Each row was made from one small tree. The marks that hang from a mark follow it in brackets, in the order of their numbers. Every link used is in the known rows. Write each row's tree.
Known rows:
K_242[K_337[K_264 K_303 K_822] K_664]: [ 37.9  34.9 -26.8 -12.5   7.4  -9.1   6.8 -42.4  27.8   6.1 -14.8 -59.2
 -13.2  -2.7 -40.4 -84.8  -3.9]
K_264[K_337[K_242[K_664] K_303]]: [ 31.5  29.9 -21.3  19.8 -13.7   1.3   1.0 -26.9  37.1  -2.2 -10.1 -42.9
  25.3  -2.2 -52.1 -71.2 -26.7]
K_396[K_337[K_264 K_822]]: [ 19.2   6.7 -20.4 -16.5 -14.8 -25.7  -0.6 -14.0  12.9  16.5 -15.3 -23.0
  14.9 -12.1 -38.8   6.9 -10.0]
K_303[K_337[K_242[K_664]]]: [  9.6   0.3   6.9   3.9  -9.7  -0.7  -9.9 -14.3  44.5   2.5 -10.9 -29.3
   6.2  -8.2 -58.8 -59.2 -25.4]
K_822[K_90 K_337]: [-12.8   0.6 -16.7 -16.5 -11.9 -24.3  15.1   5.1  23.4 -23.7   5.5   3.9
 -33.6  -1.6  -1.8  14.8  19.4]
K_337[K_303]: [ 25.7  27.6   1.5  -5.8 -22.3 -12.5  16.5 -21.6  33.2   4.3  -9.2 -24.7
   7.4   9.2 -25.5   0.1   6.7]
K_337[K_822]: [  5.0  15.2 -13.3 -16.0  -6.1 -20.6  16.1 -13.7  18.2   9.2 -10.7   2.7
 -22.2  -6.6 -22.6  12.9  11.2]
K_242[K_337[K_264 K_303 K_822[K_90]] K_664]: [ 17.6  52.0 -26.1 -16.4   4.8 -13.9   6.1 -29.3  22.0   6.6  -5.9 -55.0
 -30.4 -10.9 -42.1 -83.1  12.7]
K_396[K_337]: [  6.3 -18.2   6.7  -7.7 -26.5 -15.6   3.7  -0.6  26.6   4.2 -11.1 -14.2
  32.5  -1.2 -34.9  18.1 -16.2]
K_396[K_337[K_242 K_264 K_303 K_822]]: [ 42.8  53.3 -13.6   1.1 -16.4 -12.6  -1.4 -46.3  19.6  12.9 -18.1 -41.7
   5.4 -10.9 -58.5 -37.5 -32.8]
K_337[K_822[K_90]]: [-14.0  34.8 -17.4 -22.4 -11.3 -25.0  14.7  -4.8  12.6   8.1  -1.8   8.0
 -40.9 -14.5 -23.3  16.6  26.9]
K_664[K_242[K_337[K_264 K_303 K_822[K_90]]]]: [ 29.4  48.3 -26.4 -20.0   0.5 -12.2  -3.1 -45.7  21.9 -16.4  -2.3 -45.4
 -52.6   1.1 -43.3 -37.3  -3.7]
K_303[K_337[K_822]]: [ 10.3  23.3   4.8 -17.0 -11.0 -18.5   0.6  -3.0  25.6   4.6  -6.3  -9.4
   0.0  -7.5 -40.5  -5.9   4.5]
K_242[K_337[K_303 K_822] K_664]: [ 25.2  37.1  -8.0  -7.7   6.0  -2.6  13.3 -35.2  30.6  -3.3 -12.0 -41.0
 -20.0  -0.6 -43.1 -85.3  -3.7]
K_664[K_242[K_337[K_303 K_822[K_90]]]]: [ 15.9  48.7  -9.8 -17.3  -2.0  -6.6   3.5 -42.0  25.2 -27.2   0.8 -24.8
 -58.6   4.0 -44.4 -34.2  -3.0]
K_303[K_337[K_242 K_264 K_822[K_90]]]: [  6.8  45.0 -10.8 -14.4  -5.0 -24.1 -10.3 -12.1  19.4  10.5  -3.1 -22.7
 -25.0 -21.7 -54.3 -29.0 -10.0]
K_264[K_337[K_242 K_303 K_822]]: [ 35.5  56.6 -21.7   7.1  -9.5 -11.6   7.9 -32.0  20.8  -4.8  -8.1 -18.4
   5.0  -6.9 -45.5 -38.1 -24.3]
K_664[K_242[K_337[K_264]]]: [ 28.7 -41.2 -16.9 -15.3   4.3 -12.7  -4.6 -24.6  32.9 -20.2 -10.2 -42.4
 -13.1  10.0 -31.6  -4.6 -36.6]
K_264[K_337[K_242 K_303 K_822[K_90]]]: [ 16.1  72.9 -22.5   5.1 -13.2 -15.3   7.9 -22.4  14.8  -4.3   1.4 -13.9
 -11.6 -15.7 -49.2 -36.5 -10.6]
K_337[K_242[K_664] K_264 K_303 K_822[K_90]]: [ 17.8  77.8 -36.4  -2.4  -6.0  -9.4   1.4 -45.3  21.0  19.3  -9.2 -41.7
 -48.5 -17.2 -54.3 -73.6   8.5]
K_337[K_242[K_664] K_264 K_303 K_822]: [ 38.2  61.3 -35.4   2.4  -2.5  -4.8   1.6 -57.9  27.0  19.3 -17.9 -47.6
 -30.7 -11.3 -52.7 -72.7  -7.1]

Which tree is each row?
[ 47.9   1.0 -10.8 -10.1  -3.6  -5.4  -4.3 -47.1  37.8 -18.7 -10.5 -61.5
  -7.4  17.4 -38.7 -31.1 -28.7] : K_664[K_242[K_337[K_264 K_303]]]
[ 24.0  41.3 -21.1  -4.3 -11.2 -20.2   8.0 -31.2  26.9 -18.9  -0.6 -30.5
 -36.7  -2.3 -21.4 -33.5  -4.5] : K_822[K_90 K_337[K_242 K_264 K_303]]
[  2.1  47.1 -22.1  -7.6  -1.7 -14.9 -14.9 -16.5  24.6  14.9  -5.2 -33.4
 -29.5 -25.0 -64.3 -69.1  -3.4] : K_303[K_337[K_242[K_664] K_264 K_822[K_90]]]
[ -8.6  34.6 -39.7   4.7  -3.2 -13.9   0.8  -8.0  16.1  -0.1  -1.2  -8.7
 -21.1 -25.5 -52.5 -56.0  -9.9] : K_264[K_337[K_242[K_664] K_822[K_90]]]
[ 36.8   5.9 -12.5  -6.7  -0.1  -5.5   6.1 -29.5  38.4   3.0 -13.6 -72.6
  12.6   6.7 -37.2 -73.2 -12.4] : K_242[K_337[K_264 K_303] K_664]
[ 25.0  23.8 -10.0 -22.6  -9.4 -25.3  -7.6  -6.9  23.2  16.4  -9.0 -27.3
   7.4  -9.5 -40.1  -5.7   3.7] : K_303[K_337[K_264 K_822]]
[  4.5  80.7 -22.5   1.7  -8.0  -3.9   7.9 -41.4  24.1  10.6  -7.2 -23.6
 -53.6 -15.7 -55.6 -74.4  10.6] : K_337[K_242[K_664] K_303 K_822[K_90]]
[  4.4  19.9 -24.3   0.2   4.2  -6.1   8.3 -31.8  27.2   8.2 -15.8  -9.3
 -40.8 -15.9 -49.6 -49.7 -11.6] : K_337[K_242[K_664] K_822]
[ 19.1  18.1 -37.7  -3.8   4.9 -12.6  -0.7 -38.2  22.0  19.0 -17.8 -29.2
 -32.9 -17.7 -47.2 -53.7 -13.5] : K_337[K_242[K_664] K_264 K_822]
[ 19.7  45.1 -34.6   2.0  -7.7 -10.6   1.5 -38.6  32.7 -11.3  -2.6 -45.0
 -42.3  -4.6 -31.0 -71.8   0.4] : K_822[K_90 K_337[K_242[K_664] K_264 K_303]]
[ -2.8  34.1 -34.1  -2.3 -10.9 -15.4  -9.6 -23.8  14.4  17.6 -11.0 -29.4
 -19.7 -27.9 -64.5 -55.6 -15.7] : K_396[K_337[K_242[K_664] K_264 K_822[K_90]]]
[ 12.7  76.4 -35.0  11.4 -11.6  -6.0   1.6 -27.1  19.7   0.9  -1.1 -25.6
 -15.7 -18.0 -57.6 -78.3  -2.9] : K_264[K_337[K_242[K_664] K_303 K_822[K_90]]]
[-12.8  10.8  -1.8 -24.4   6.6 -22.5  18.2   0.8  15.0 -11.5  -0.1  -4.6
 -41.2 -12.2 -26.8 -22.0  -0.4] : K_242[K_337[K_822[K_90]]]
[ 22.8   7.3   2.8  -2.1  -3.8   0.4  11.7 -28.9  40.7  -6.4 -11.0 -51.0
   5.2   7.1 -36.9 -79.6 -11.0] : K_242[K_337[K_303] K_664]
[ -3.6  10.8 -31.0 -20.4  11.6 -18.9   5.1 -10.9  16.7   5.6  -5.7 -37.3
 -35.4 -16.8 -37.8 -61.5   6.8] : K_242[K_337[K_264 K_822[K_90]] K_664]
[ 41.4   4.6  -0.6 -13.1  -1.4 -15.3  11.6 -24.4  32.7  -2.4 -12.0 -56.8
  14.3   9.0 -26.6 -36.5 -18.6] : K_242[K_337[K_264 K_303]]
[ 48.8  30.7 -24.2 -15.4   5.8  -8.8  -0.6 -53.2  26.6 -15.6 -11.0 -51.4
 -32.8   7.7 -42.5 -37.6 -20.7] : K_664[K_242[K_337[K_264 K_303 K_822]]]
[ 24.9  63.5 -20.3   4.4  -4.4   1.1   8.1 -51.9  29.7   9.5 -15.9 -28.8
 -38.5  -8.7 -56.6 -73.4  -7.6] : K_337[K_242[K_664] K_303 K_822]
[ 38.6  57.1 -27.8 -15.8 -12.2 -21.3   9.1 -38.2  19.7  18.3 -13.0 -34.9
  -8.4  -1.3 -29.2  -7.2  16.2] : K_337[K_264 K_303 K_822]
[ 20.3  -8.4 -15.9 -24.1  12.2 -25.3  11.1 -12.5  17.4  -0.4 -12.3 -28.0
 -13.8  -7.0 -25.2 -23.4 -16.9] : K_242[K_337[K_264 K_822]]
[ 41.0  22.8 -23.5 -12.9 -12.2 -21.6  11.8 -31.0  30.7 -13.1  -5.9 -37.6
  -3.1  12.4  -4.7  -8.8   9.7] : K_822[K_337[K_264 K_303]]
[ 26.6  50.2  -1.6  -6.4 -24.6 -12.0   7.3 -29.6  19.7   7.0 -11.5 -21.0
  14.2  -2.6 -45.5 -12.2  -1.9] : K_396[K_337[K_303 K_822]]
[-11.5  48.9  -7.6  -4.2  -6.7  -8.6  -7.5 -13.1  27.3   4.9  -2.4 -15.6
 -36.8 -22.5 -64.4 -68.8  -1.9] : K_303[K_337[K_242[K_664] K_822[K_90]]]
[ 39.2  28.8 -33.9   4.4  -3.6  -6.3   2.4 -49.6  38.7 -11.3 -11.7 -49.4
 -22.2   3.5 -29.0 -76.6 -12.9] : K_822[K_337[K_242[K_664] K_264 K_303]]
[-17.2  12.8 -16.7 -18.1   9.4 -12.5  11.5  -7.6  19.9  -4.7  -3.6 -18.8
 -43.0 -15.1 -37.4 -60.4   6.4] : K_242[K_337[K_822[K_90]] K_664]
[ -6.2   7.0 -15.6 -22.7   6.6 -12.9   2.8 -22.6  20.1 -28.4  -0.2  -7.1
 -64.7  -4.7 -36.3 -12.5 -10.1] : K_664[K_242[K_337[K_822[K_90]]]]
[ 27.8  25.9  -7.4  -9.5  -1.3 -19.6  -8.8 -22.6  25.3  10.1 -11.7 -26.6
  -9.7 -15.4 -52.8 -27.3 -26.3] : K_303[K_337[K_242 K_264 K_822]]
[ 39.0  32.7 -22.1   8.2  -9.3  -2.6   1.5 -47.6  38.2  17.9 -17.8 -56.8
  -1.6  -2.2 -48.5 -63.3 -16.6] : K_337[K_242[K_664] K_264 K_303]
